What can hang from each mark:
samul: rudozik zenozef
gipor: samul
rudozik: dazeli dosumur mave samul
mave: zenozef
dazeli: rudozik zenozef
zenozef: dazeli mave

Each row was made from one small tree. The marks that hang from a mark follow it in brackets, in alphabetical order. Every link used is in the known rows. Write each row's tree.
Known rows:
mave(zenozef(dazeli(rudozik(samul)))): [-0.99  0.58 -0.70 -1.45 -1.64 -3.33 -1.22  1.61  6.28  3.73 -2.19  0.33
 -2.39 -0.32  1.14 -0.75]
mave(zenozef): [ 0.53 -1.96  0.04 -1.51 -0.39 -1.66  1.37 -2.22  3.59  2.38 -1.65 -0.85
 -0.68 -1.02  2.75 -1.67]
gipor(samul(zenozef(dazeli mave))): [ 1.72  1.86  3.10 -1.05 -1.76 -3.39 -1.34 -0.48  4.89  0.04 -2.93 -3.15
 -2.66 -0.84  1.81  1.18]
mave(zenozef(dazeli(rudozik(dosumur samul)))): [-2.11  0.78 -1.25 -0.81 -2.51 -2.60 -1.61  1.31  7.75  3.92 -2.68  1.30
 -2.65 -0.76 -1.44 -1.91]
dazeli(rudozik zenozef(mave)): [ 2.63  1.10  3.98 -1.15 -1.79 -3.36 -2.27  4.05  5.17  4.78 -1.44 -0.81
 -1.76  1.63 -3.27 -0.26]
dazeli(rudozik(dosumur mave samul(zenozef))): [-3.18  2.47  0.99 -1.15 -1.15 -3.17 -2.47  0.33  4.88  3.57 -1.44  1.78
 -1.37  0.95 -3.01 -1.57]
samul(zenozef(mave)): [ 2.01 -0.19  2.18 -1.47 -0.43 -2.46  1.13 -0.40  2.97  2.50 -2.00 -1.89
 -1.34 -0.20 -0.81 -0.09]
rudozik(dazeli mave): [-0.35 -0.16  1.78 -1.65 -4.64 -3.14 -1.97 -2.70  3.34  2.19 -0.74  0.85
 -0.77  0.02  3.01 -3.27]
zenozef(dazeli(rudozik(dosumur samul)) mave): [-0.68  1.99  0.96 -1.47 -3.31 -1.66 -2.78  4.06  6.43  5.38 -3.05  1.37
 -2.76 -0.65 -4.29 -1.90]
zenozef(dazeli): [ 0.90  0.22  1.33 -0.95 -2.44 -1.83 -0.02 -1.14  3.59  1.37 -1.05 -0.78
 -1.82 -0.82  3.00 -0.57]
gipor(samul(zenozef(dazeli(rudozik(dosumur)) mave))): [ 0.33  2.34  3.13  0.59 -2.84 -2.87 -4.41  1.91  7.64  1.30 -3.65 -2.15
 -4.04 -0.99 -3.08  0.46]
mave(zenozef(dazeli(rudozik))): [ 0.64 -0.90 -0.20 -0.10 -2.67 -3.09 -1.99  0.77  6.87  3.18 -2.68 -1.05
 -2.68 -0.54  1.34 -0.16]
samul(zenozef): [ 0.62 -0.11  1.77 -0.38  0.35 -2.19  1.66 -2.43  2.24  0.23 -0.34 -1.72
 -1.43 -0.25  1.46 -0.03]
samul(rudozik(dosumur) zenozef): [ 0.40  0.06  0.96  0.38 -1.64 -1.39  1.45 -4.35  4.40  1.18 -2.33 -1.61
 -1.59 -0.98 -2.37 -0.10]
gipor(samul(rudozik(dazeli) zenozef)): [ 0.84  1.08  2.94  0.52 -2.84 -3.33 -0.50 -5.00  4.06 -2.11 -1.60 -3.41
 -2.70 -1.47  2.28 -0.31]

Which tree is each row?
[-2.19  1.52  0.70 -0.37 -2.51 -3.05  1.23 -2.53  4.38  0.12 -0.03  1.04
 -2.28 -0.47 -0.90 -3.32] : rudozik(dazeli dosumur samul(zenozef))
[ 0.02  2.46  2.55 -2.21 -4.50 -3.93 -0.17  1.20  5.94  3.64 -0.88  1.89
 -1.50  1.13 -3.27 -3.82] : rudozik(dazeli(zenozef(mave)) dosumur samul)
[-3.16  1.59  0.69 -2.29 -4.63 -2.65 -1.60 -2.14  4.23  2.92 -0.79  3.22
 -0.71 -0.17  0.26 -4.99] : rudozik(dazeli dosumur mave samul)
[-1.47  2.74  0.47 -2.50 -2.21 -4.94 -0.43 -1.98  4.24  2.25 -1.54  0.55
 -0.92  1.31  2.86  0.38] : rudozik(mave samul(zenozef(dazeli)))
[-1.22  1.67  0.96  0.53 -4.32 -4.08 -4.16 -0.30  7.62  2.92 -2.74  0.25
 -2.54  0.83 -1.93  0.16] : samul(zenozef(dazeli(rudozik(dosumur mave))))
[ 1.03  0.51  1.64 -0.11 -4.40 -1.44 -3.59  3.17  7.03  4.78 -3.42  0.01
 -3.03 -0.92 -4.02 -1.32] : zenozef(dazeli(rudozik(dosumur)) mave)
[ 2.72  0.78  3.67 -1.62 -4.75 -4.40 -0.47  0.61  5.18  2.98 -0.82 -0.42
 -1.59  1.31 -0.52 -2.11] : rudozik(dazeli(zenozef(mave)))
[ 2.25  1.02  3.39 -1.25 -0.66 -2.22 -0.25 -2.39  3.45  0.92 -3.53 -3.91
 -1.73 -1.35 -0.39  1.10] : gipor(samul(rudozik zenozef(mave)))
[ 0.31  1.57  2.25 -0.89 -7.38 -4.70 -2.14 -3.89  7.18  3.25 -1.99  0.93
 -0.60  1.57 -1.66 -2.33] : samul(rudozik(dazeli(zenozef) dosumur mave))
[-1.99  0.01 -0.69 -3.21 -3.70 -4.49 -0.54 -2.69  4.81  3.64 -1.67  1.94
 -0.14  0.26  3.56 -3.87] : rudozik(dazeli mave(zenozef) samul)
[-0.32  1.31  2.53  1.06 -3.81 -2.53 -0.95 -5.31  5.53 -1.96 -1.93 -2.44
 -2.98 -1.86 -0.35 -1.52] : gipor(samul(rudozik(dazeli dosumur) zenozef))
[-0.83  1.46  1.06 -1.33 -3.33 -3.20  0.72 -0.62  5.10  2.37 -1.67  0.84
 -2.25 -0.39 -3.06 -3.31] : rudozik(dazeli dosumur samul(zenozef(mave)))
[ 0.77  2.68  4.35 -1.61 -5.59 -5.24 -3.33 -3.94  5.51  0.74 -1.59 -1.13
 -0.84  1.12  2.51 -1.10] : gipor(samul(rudozik(dazeli(zenozef) mave)))
[-0.21 -0.50 -1.55 -1.49 -6.03 -3.35 -1.74 -4.73  8.30  4.70 -5.26  0.11
 -0.56 -0.38  0.36 -0.79] : samul(rudozik(dosumur mave(zenozef(dazeli))))
[-3.33  0.60 -0.75 -2.23 -1.94 -2.64 -2.80  0.40  6.26  5.49 -2.77  2.58
 -0.59  0.16 -1.71 -3.17] : dazeli(rudozik(dosumur mave(zenozef) samul))
[-0.38  0.57  0.77 -0.75 -3.15 -2.71 -0.60 -5.04  4.89  2.78 -3.24 -0.55
 -0.40  0.20 -1.81 -0.25] : samul(rudozik(dosumur mave) zenozef)
[ 1.64 -0.12  1.31  0.20 -5.40 -2.87  0.16 -3.03  6.38  2.60 -3.66 -1.48
 -2.31 -0.96 -4.20 -1.61] : samul(rudozik(dazeli dosumur) zenozef(mave))
